Each row was made from one small tree. Brackets hold a mark, then the marks that hang from it, in alphabetical order. Every link used is in the known rows. Write each row's tree.
Known rows:
[sogana [demuto [mekeb bazu]] zali [zepir muguzi]]: [-0.05  0.45  0.57 -3.24 -4.36  2.40 -2.47  0.53 -3.34 -2.32  2.16 -1.38
  0.98 -2.18 -1.44 -3.12  0.33]
[zepir [sogana [demuto lilapa mekeb]]]: [ 1.74  1.22 -0.34 -1.29 -0.74 -0.44 -1.12 -0.56 -0.64 -0.40  1.10 -1.53
  1.08 -1.44  0.44 -1.92  1.97]
[bazu [mekeb [zepir [sogana [demuto lilapa] zali]]]]: [ 1.67  1.81  0.39 -2.81 -1.86  0.29 -1.51 -0.77 -1.87 -0.01  1.81 -0.64
  0.94 -2.90  0.81 -2.45  1.69]
[zali sogana]: [ 0.69  0.61 -1.15 -1.59 -0.59 -0.26 -0.03  0.20  0.60 -0.82  0.85  1.30
  0.33 -0.78 -0.65 -0.05 -0.43]
[sogana [demuto mekeb] zepir]: [ 1.58  0.88  1.49 -1.69 -2.25  0.93 -1.26  0.52 -0.15 -1.69  2.24 -2.31
  0.54 -1.36 -0.91 -1.73  0.32]
[zepir muguzi [sogana [demuto lilapa [mekeb bazu]] zali]]: [ 0.10  0.76 -1.34 -2.84 -2.93  1.00 -2.34 -0.69 -3.87 -1.07  1.09 -0.56
  1.44 -2.42 -0.07 -3.32  1.87]
[mekeb bazu [demuto lilapa] [zepir [sogana zali]]]: [-0.66  2.01 -0.52 -2.36 -2.49  0.64  0.77 -2.38 -5.10  1.15 -0.59  1.81
 -0.70 -0.85 -0.97 -2.69  2.77]
[demuto lilapa [mekeb [zepir sogana]]]: [-0.26  1.45  0.46 -1.46  0.83 -0.12  0.19 -0.54 -1.87  0.57  0.62 -0.80
  0.25 -0.83  0.48 -3.07  2.53]
[zali [sogana [demuto lilapa [mekeb bazu]] [zepir muguzi]]]: [ 1.01  1.30 -0.86 -3.95 -3.40  1.76 -1.80 -0.49 -3.12 -1.98  1.54 -1.12
  0.62 -2.45 -2.26 -3.32  2.09]
[muguzi [demuto lilapa]]: [ 0.32 -0.45  0.52 -0.31  0.30  0.56 -0.63 -1.33  0.01  0.07 -0.04  0.43
  0.21 -1.04  0.17  1.19  1.83]
[zali [sogana [demuto lilapa mekeb] zepir]]: [ 3.01  1.55  0.84 -2.68 -2.66  0.55 -1.29 -0.24 -0.30 -2.22  1.83 -1.42
  0.16 -3.00 -1.28 -2.17  1.33]
[zali [sogana [zepir muguzi]]]: [-0.03  0.57 -0.69 -3.59 -1.29  1.08 -1.35  1.17 -0.57 -1.17  0.94  0.58
  1.89 -2.38 -1.13 -0.49 -1.17]
[muguzi [demuto lilapa [mekeb bazu zepir]]]: [-1.06  0.44  0.84 -1.51 -0.47  1.85  0.19 -1.63 -3.18 -0.23  1.35 -0.13
 -1.12  0.50 -1.29 -2.40  4.28]
[muguzi demuto]: [-0.39 -0.58  0.12 -0.93  0.06  0.65 -0.72 -0.20  0.63 -0.34  1.17  0.97
  0.94 -0.12  0.04  1.72  0.45]
[mekeb zepir]: [-0.92  0.02  0.79 -0.78  0.05  0.48  0.59 -0.02 -1.40  0.58  0.23  0.22
 -0.37  0.24  0.16 -1.65  1.12]
[zepir muguzi [sogana [demuto mekeb] zali]]: [ 0.18 -0.05 -0.90 -3.08 -1.81  0.64 -2.93  1.05 -1.63 -1.29  2.71 -0.57
  3.20 -2.58  0.76 -2.25 -0.56]
[demuto mekeb]: [ 0.28  0.22  0.30 -0.15  0.62  0.06 -0.41  0.39 -0.29 -0.66  1.55 -1.24
  0.15  0.24 -0.54 -1.40  0.41]
[zepir [muguzi [demuto mekeb]] sogana]: [-1.36 -0.13 -1.29 -3.19  1.29  0.90 -2.40  0.92 -0.67 -0.51  2.86  0.32
  3.71 -0.88  0.17  0.15  0.19]

Which tree is each row?
[-2.66  0.54 -1.42 -3.48 -0.48  1.82 -0.61 -1.32 -3.90  0.92  0.01  1.74
  1.35 -0.65  0.19 -1.18  3.36] | [mekeb bazu [zepir [muguzi [demuto lilapa]] sogana]]
[ 0.55 -0.17  1.61 -1.81 -2.37  1.18 -0.90  0.32 -2.04 -1.20  2.73 -0.96
  0.04 -1.47  0.21 -3.72  1.16] | [sogana [demuto [mekeb zepir]] zali]
[ 0.28  1.02 -1.04 -0.16 -1.12  0.29  0.78 -2.77 -3.84  1.08 -1.27  0.31
 -1.45  0.79 -2.29 -1.29  2.94] | [mekeb bazu [demuto lilapa]]
[ 2.07  1.09  0.25 -1.46 -2.10 -0.11 -1.86 -0.54 -0.88 -1.15  1.42 -0.84
  0.99 -2.82  0.92 -2.14  1.21] | [zepir [sogana [demuto lilapa mekeb] zali]]
[-0.10  1.21 -0.83 -3.79  0.17  0.85 -1.61 -1.06 -4.82  1.36  1.41  0.14
  2.17 -2.23 -0.65 -2.65  1.27] | [bazu [mekeb [demuto lilapa] [zepir muguzi [sogana zali]]]]
[-2.70  1.14 -1.43 -3.40 -0.20  1.30 -0.45  0.48 -4.26  0.32  1.46  0.08
  1.39  0.54 -0.57 -3.70  1.89] | [demuto [mekeb bazu [zepir muguzi sogana]]]
[-0.17  0.36  0.03 -0.78 -0.49  1.20 -0.51 -1.54 -1.77 -0.84  1.18 -0.28
 -0.77  0.29 -1.38 -0.87  3.29] | [muguzi [demuto lilapa [mekeb bazu]]]
[-0.93  0.95 -0.98 -4.81 -2.01  2.23 -1.98  0.65 -1.71 -2.35  3.33  0.76
  1.86 -1.35 -2.59 -0.83  0.75] | [zali [sogana [zepir [muguzi [demuto [mekeb bazu]]]]]]
[-0.25  0.96 -0.73 -4.32 -1.76  2.23 -1.84 -0.38 -2.38 -1.96  2.15  0.30
  1.06 -2.12 -2.48 -1.27  1.99] | [zali [sogana [zepir [muguzi [demuto lilapa [mekeb bazu]]]]]]
[-0.17  0.39  0.88 -2.05 -3.63  1.66 -0.42 -0.27 -3.55 -1.37  2.44 -0.54
 -0.95 -0.41 -0.69 -4.29  2.28] | [sogana [demuto [mekeb bazu zepir]] zali]
[-1.68  1.13 -1.31 -3.36 -1.89  1.37 -0.34 -1.93 -6.40  1.36 -0.59  1.63
  0.85 -1.33 -0.83 -3.35  2.48] | [mekeb bazu [demuto lilapa] [zepir muguzi [sogana zali]]]
[ 0.96  0.53 -0.07 -3.28 -1.55  0.57 -0.47  0.52 -1.22 -1.21  3.22 -0.31
  0.42 -0.76 -0.88 -3.38  1.64] | [zali [sogana [demuto [mekeb zepir]]]]
[ 0.93  0.39 -0.70 -4.15 -2.89  1.22 -1.90  0.97 -0.89 -1.53  1.61  0.05
  2.22 -2.84 -0.92 -0.79 -0.60] | [zali [sogana demuto [zepir muguzi]]]
[-0.60 -0.61  1.54 -3.18 -1.37  2.30 -3.06  1.28 -0.93 -2.09  3.19 -0.40
  2.45 -2.99 -0.69 -0.39 -0.79] | [sogana zali [zepir [muguzi [demuto mekeb]]]]
[-1.95  1.20 -2.02 -3.12 -0.56  0.99  0.27 -1.97 -6.25  2.14 -0.90  1.10
  0.82  0.18 -1.14 -2.97  3.34] | [mekeb bazu [demuto lilapa] [zepir muguzi sogana]]
[ 0.37  0.11 -0.23 -3.99 -0.88  1.60 -2.01 -0.08 -0.51 -1.18  0.95  1.07
  2.07 -3.43 -0.99  0.80  0.55] | [zali [sogana [zepir [muguzi [demuto lilapa]]]]]
[ 1.49 -0.21  1.77 -2.43 -2.91  1.74 -2.85  0.17 -2.47 -1.81  1.44 -2.29
  1.30 -4.10 -0.36 -2.81  0.57] | [sogana [demuto lilapa mekeb] zali [zepir muguzi]]
[-2.89  1.00 -1.77 -3.14 -0.73  1.16 -0.05  0.01 -4.00  0.93  0.02  1.33
  1.22  0.46 -0.04 -2.28  1.52] | [mekeb bazu [zepir muguzi sogana]]
[ 0.09  0.27  0.68 -0.77  0.27  0.36  0.94 -2.10 -3.69  1.63 -0.74 -0.06
 -0.86  0.09 -1.00 -2.17  3.00] | [mekeb [demuto lilapa] zepir]
[ 0.16  1.33  0.23 -2.03 -1.07  0.00  0.23 -1.69 -3.45  1.21 -0.25  1.39
  0.42 -1.88  0.10 -2.11  1.72] | [mekeb [demuto lilapa] [zepir [sogana zali]]]
[ 0.31  1.18 -0.08 -1.95  0.80  0.53  0.08 -0.67 -3.03  1.15  2.15 -0.61
  0.26  0.96 -1.87 -1.76  1.38] | [bazu [mekeb demuto zepir]]
[-0.03  0.29 -1.41 -4.01 -2.05  1.71 -0.87 -0.85 -4.75 -0.76  1.76 -0.45
  0.10 -1.11 -1.64 -5.03  3.73] | [zali [sogana [demuto lilapa [mekeb bazu [zepir muguzi]]]]]
[ 1.22 -0.22  1.44 -2.36 -3.51  1.64 -2.37 -0.31 -2.24 -1.13 -0.19 -1.02
  1.10 -4.34  0.19 -1.55  0.24] | [sogana [demuto lilapa] zali [zepir muguzi]]
[-0.31  2.12 -0.56 -2.51  0.84  0.07 -0.41  0.39 -0.91  0.68  2.01 -0.29
  1.21 -0.20  0.16 -1.33  0.62] | [bazu [mekeb [zepir sogana]]]
